What can hang from each mark:
kidepeb: bisu pena redir
kive: ligal
vemir: bisu ligal
redir: kidepeb
ligal: kive vemir
bisu: kidepeb vefu vemir
pena: bagi kidepeb
vefu: bisu
bagi: pena
molodam: vefu

Known rows, with every way that one mark hangs from another:
[redir [kidepeb [bisu vemir] [pena bagi]]]: [-1.47 -1.05  1.72  0.08 -0.47 -1.72 -1.07  1.11 -1.33 -0.47  0.56  1.32
  0.09 -2.82 -2.82  0.23 -0.46 -0.48 -1.00  2.14 -1.20 -0.93]
[pena bagi [kidepeb [bisu vefu] redir]]: [-1.83  0.82  1.47 -0.66 -0.90 -1.10 -1.18  2.31 -2.43  0.42  2.00  1.27
  1.05 -2.66 -5.53 -0.56 -0.30 -1.97 -2.87  1.75 -1.21 -0.74]
[kidepeb [pena bagi] redir]: [-0.78 -0.36 -0.38 -0.03 -1.13 -0.83 -1.12  2.35 -0.71  0.81  0.19  0.17
  0.29 -2.05 -3.64 -1.06 -0.04 -2.03 -2.01  2.64 -0.79 -1.51]
[vefu [bisu [kidepeb [pena bagi] redir] [vemir ligal]]]: [-0.26 -3.83  0.74 -0.78 -1.12 -2.30 -1.09  2.26 -3.03  0.14  1.04  2.25
 -0.56 -1.76 -3.99 -1.68 -0.01 -0.21 -2.84  2.82 -1.25 -0.76]
[kive [ligal [vemir [bisu [kidepeb redir] vefu]]]]: [-1.38 -0.61  1.64 -0.44  2.70 -2.45 -1.11  2.03 -0.94  0.39  1.44  1.76
 -0.81 -1.36 -4.35 -2.46 -1.68  0.87  1.38  0.45 -0.88  0.46]
[ligal kive vemir]: [-1.11 -0.39  0.94 -0.11  1.86 -1.43 -0.87  1.56  1.03  0.21  0.33 -1.18
 -0.01 -2.29 -1.85 -0.82 -0.51 -2.19 -0.31 -2.27 -0.54 -1.31]
[ligal kive [vemir [bisu [kidepeb pena redir] vefu]]]: [-2.79 -1.80  1.36 -0.55  2.90 -2.18 -1.34  2.14 -0.45  0.30  1.14  1.84
 -0.59 -2.54 -3.02 -2.39 -1.30 -1.07 -0.07  1.08 -1.39 -1.50]
[bagi [pena [kidepeb [bisu vefu]]]]: [ 0.16 -0.23  4.01 -0.34  1.71 -1.38 -1.15  1.70 -1.33  0.18  0.59 -0.16
  1.44 -0.40 -2.84 -0.69  0.18 -1.57 -1.07  1.32 -0.09 -0.96]
[vemir [bisu kidepeb vefu] [ligal kive]]: [-0.75 -0.62  2.31 -0.77  2.01 -1.83 -1.45  2.80 -1.55  0.46  0.39  2.06
 -0.33  0.02 -2.17 -1.88 -0.77 -0.78 -0.61 -0.43 -0.57 -0.87]
[bisu kidepeb vefu]: [ 1.28 -0.20  3.05 -0.54  0.90 -1.65 -1.19 -0.87 -1.72  0.40 -0.17  2.70
 -0.05 -0.17 -0.94 -0.88 -0.53 -0.89  0.30 -0.16  0.07 -0.65]
[vefu [bisu vemir]]: [ 1.21 -2.55  1.38 -0.10 -0.37 -2.18 -1.08  1.14 -0.48 -0.02  0.26  0.51
 -0.05 -1.12 -1.58 -0.28  0.79 -0.71 -1.34  1.51 -0.76 -0.54]
[redir [kidepeb [bisu vefu vemir] [pena bagi]]]: [-1.90 -1.01  1.93 -0.05  0.35 -1.90 -1.04  0.04 -1.86 -0.32  0.93  2.82
  0.16 -3.12 -2.65  0.09 -0.41 -0.37 -1.02  1.99 -1.31 -0.90]
[redir [kidepeb [bisu vefu [vemir ligal]] [pena bagi]]]: [-1.84 -1.18  0.64 -0.33  0.43 -1.67 -1.11  1.70 -1.98 -0.33  1.06  2.83
  0.22 -2.40 -3.24 -0.28 -0.55  0.01 -1.57  1.52 -1.71 -0.66]
[vefu [bisu [kidepeb redir] vemir]]: [ 1.23 -3.23  1.94 -0.44 -0.08 -2.77 -1.01  0.84 -2.08  0.08  1.03  2.21
 -0.78 -1.12 -2.44 -1.33  0.05 -0.30 -1.58  2.22 -0.86 -0.41]
[pena bagi kidepeb]: [-0.42  1.24  2.63 -0.59 -1.95 -0.62 -1.06  0.91 -1.82  0.11  0.23  0.26
  0.61 -1.34 -4.00 -0.04  0.31 -2.02 -0.65 -1.30 -0.10 -0.73]
[molodam vefu]: [ 0.25  0.05  0.77  0.39 -0.53 -1.73 -1.33  0.30  0.95  0.42 -0.05 -0.19
  0.33  0.08 -0.24  0.06 -0.27 -1.53 -0.38 -0.45  0.00 -1.32]
[molodam [vefu [bisu [kidepeb [pena bagi] redir]]]]: [-1.02 -2.91  1.53  0.09 -1.61 -2.77 -1.60  0.01 -1.51  0.45  0.89  1.70
  0.09 -1.47 -2.78 -0.85 -0.35 -0.79 -1.87  2.46 -0.39 -1.62]
[molodam [vefu [bisu [kidepeb pena redir] [vemir ligal]]]]: [-0.08 -4.24  0.05 -0.30 -0.42 -3.15 -1.33  1.31 -1.22  0.05  1.15  2.23
 -0.49 -0.39 -1.58 -1.51 -0.41  0.16 -2.06  2.28 -1.08 -1.02]
[pena bagi [kidepeb bisu redir]]: [-1.44  0.83  1.42 -0.54 -1.59 -0.95 -1.20  3.57 -1.81  0.28  1.54 -0.09
  0.94 -2.40 -5.89 -0.48 -0.39 -2.14 -2.96  1.74 -1.04 -0.80]
[kive [ligal [vemir [bisu kidepeb vefu]]]]: [-0.97 -0.35  2.71 -0.48  2.65 -2.30 -1.22  0.88 -0.86  0.03  0.58  1.53
 -0.65 -1.05 -3.25 -1.81 -1.50  1.05  2.29 -0.63 -0.34  0.39]
[molodam [vefu [bisu [kidepeb redir] vemir]]]: [ 0.26 -3.48  1.61 -0.05 -0.63 -3.63 -1.18 -0.50 -1.31  0.08  1.50  2.29
 -0.67 -0.70 -1.12 -0.83 -0.24 -0.15 -1.39  1.51 -0.74 -0.75]
[pena bagi [kidepeb redir]]: [-0.79  0.91  1.45 -0.59 -1.94 -0.82 -0.94  2.01 -1.93  0.42  1.06  0.46
  0.48 -1.57 -5.12 -0.77  0.16 -2.08 -1.59 -0.16 -0.71 -0.73]
[molodam [vefu [bisu [vemir [ligal kive]]]]]: [-0.81 -3.06  0.47  0.02  0.15 -3.03 -1.08  1.52  0.04  0.02  1.17 -0.04
 -0.13 -0.96 -0.66 -0.61  0.35 -0.89 -2.40 -1.10 -0.79 -1.43]

Rows:
[-1.55 -0.87  1.50 -0.48 -0.01 -1.70 -1.56  1.66 -2.27  0.62  0.72  2.87
 -0.33 -1.62 -4.05 -1.72 -0.65 -0.74 -1.02  3.68 -0.90 -1.21] : [vemir [bisu [kidepeb [pena bagi] redir] vefu]]
[ 0.38 -0.42  1.91 -0.74  1.20 -1.58 -1.63  2.83 -1.54  0.38  0.05  2.58
 -0.27  0.73 -2.45 -1.52 -0.66 -0.02 -0.14  1.09 -0.56 -0.30] : [vemir [bisu kidepeb vefu] ligal]
[-0.10 -0.89  0.91 -0.36  1.01 -1.85 -0.92  0.97 -0.86  0.04  0.98  1.53
  0.20 -1.92 -1.54 -0.28 -0.27 -1.15 -2.04  2.26 -1.11 -0.74] : [kidepeb [bisu vefu vemir]]
[ 0.14 -1.59  2.10 -0.86  0.99 -2.02 -0.65  1.21 -2.10 -0.07  0.37  1.49
 -0.86 -0.55 -1.29 -1.60 -0.52 -1.12 -1.35 -2.01 -0.50 -0.75] : [bisu kidepeb [vemir [ligal kive]]]
[ 0.01 -0.52  0.53 -0.69  1.22 -1.68 -1.57  3.76 -1.64  0.68  0.89  2.69
 -0.34  0.40 -3.42 -2.21 -0.86 -0.27 -1.09  2.20 -1.19 -0.24] : [vemir [bisu [kidepeb redir] vefu] ligal]
[-2.77 -1.29  0.95 -0.61  1.04 -1.88 -1.47  1.44 -1.44  0.27  1.35  2.70
 -0.63 -3.04 -4.58 -1.73 -1.18 -0.65 -0.29  2.26 -1.28 -0.95] : [ligal [vemir [bisu [kidepeb [pena bagi] redir] vefu]]]
[-0.49 -1.91  0.23 -0.82 -0.95 -1.54 -0.85  1.59 -2.79  0.12  0.76  2.37
 -0.84 -1.59 -3.62 -1.82 -0.53 -0.73 -2.25  1.48 -1.02 -0.77] : [bisu [kidepeb [pena bagi] redir] [vemir ligal]]
[-0.36 -0.94 -0.41 -0.05  0.29 -1.02 -1.36  4.29  0.53  0.73  0.30 -0.58
  0.91 -1.76 -3.02 -1.04 -0.63 -1.69 -2.81  4.91 -1.14 -1.49] : [kidepeb bisu pena redir]
[-2.75 -1.30  0.93 -0.24  0.45 -1.76 -0.95  3.03 -1.53 -0.37  1.03  0.77
 -0.11 -2.92 -3.42 -0.58 -0.61 -0.89 -2.22  0.45 -1.48 -1.20] : [redir [kidepeb [bisu [vemir [ligal kive]]] [pena bagi]]]
[-0.38 -0.65  2.11  0.00  1.40 -2.17 -0.97  0.43 -0.97 -0.31  1.01  2.60
  0.05 -1.71 -1.53  0.06 -0.57 -0.13 -0.33  0.98 -1.33 -0.24] : [redir [kidepeb [bisu vefu vemir]]]
[-2.40 -1.17  1.53 -0.51  3.10 -2.42 -1.25  1.88 -0.73  0.33  1.70  1.95
 -0.75 -2.26 -3.18 -2.21 -1.24 -1.09 -0.16 -0.24 -1.30 -0.86] : [ligal kive [vemir [bisu [kidepeb redir] vefu]]]
[ 0.45 -2.41  1.89  0.16 -0.43 -3.03 -1.56  0.46 -0.69  0.48  1.06  1.47
  0.02 -0.08 -1.49 -0.84 -0.36 -0.50 -1.24  1.35 -0.32 -1.05] : [molodam [vefu [bisu [kidepeb redir]]]]
[-1.19 -0.34  0.62 -0.16  1.95 -1.58 -1.49  2.05  0.85  0.19  0.66  0.84
 -0.14 -1.58 -2.53 -0.77 -0.39 -0.75  0.47  0.55 -1.03 -0.60] : [ligal [vemir [bisu vefu]]]
[-1.86 -0.92  0.54 -1.01  0.32 -1.55 -0.72  4.97 -1.64 -0.15  2.08 -0.07
  0.25 -1.97 -4.42 -1.54 -0.40 -1.84 -3.67  0.29 -1.86 -0.77] : [pena [kidepeb [bisu [vemir [ligal kive]]] redir]]
[ 0.75 -1.20  1.44 -0.38  0.23 -1.34 -1.17  1.51 -1.00  0.59 -0.24  1.38
  0.00 -0.46 -2.12 -1.67 -0.78 -1.20 -0.76  2.38 -0.46 -1.17] : [bisu [kidepeb pena redir]]
[-0.86 -0.15  0.32 -0.17  1.02 -1.16 -1.43  5.42  0.31  0.47  0.00 -0.85
 -0.02 -0.23 -2.65 -1.50 -0.23 -1.48 -1.50  0.16 -0.81 -1.11] : [vemir bisu [ligal kive]]
[-0.23 -0.45  2.58 -0.24  1.68 -1.49 -1.08  2.75 -1.37  0.45  1.45 -0.04
  1.20 -0.89 -3.85 -1.40  0.05 -1.75 -1.93  2.54 -0.77 -0.93] : [bagi [pena [kidepeb [bisu vefu] redir]]]
[ 1.19 -3.80  3.13 -0.53 -0.14 -2.47 -1.20  0.00 -1.93 -0.20 -0.31  1.97
 -0.27 -1.00 -1.22 -0.84  0.13 -0.07 -0.54  2.38 -0.33 -0.93] : [vefu [bisu [kidepeb pena] vemir]]
[-1.62 -1.59 -0.55 -0.22 -0.89 -1.54 -0.95  2.83 -1.18  0.22  1.27  0.46
  0.05 -3.41 -4.06 -0.70 -0.38 -1.73 -3.58  4.45 -1.59 -1.35] : [kidepeb [bisu vemir] [pena bagi] redir]
[-1.53 -1.53  1.28 -0.33  1.91 -2.00 -1.20  3.34  0.02  0.18  0.58  0.33
 -0.71 -1.49 -4.41 -2.55 -1.67  0.78  1.26  1.93 -0.76 -0.12] : [kive [ligal [vemir [bisu [kidepeb pena redir]]]]]
[-1.18 -1.16  2.59 -0.38  1.84 -1.86 -1.33  2.09  0.11 -0.09 -0.29  0.19
 -0.54 -1.10 -3.41 -1.91 -1.59  0.97  2.11  0.72 -0.13 -0.22] : [kive [ligal [vemir [bisu [kidepeb pena]]]]]
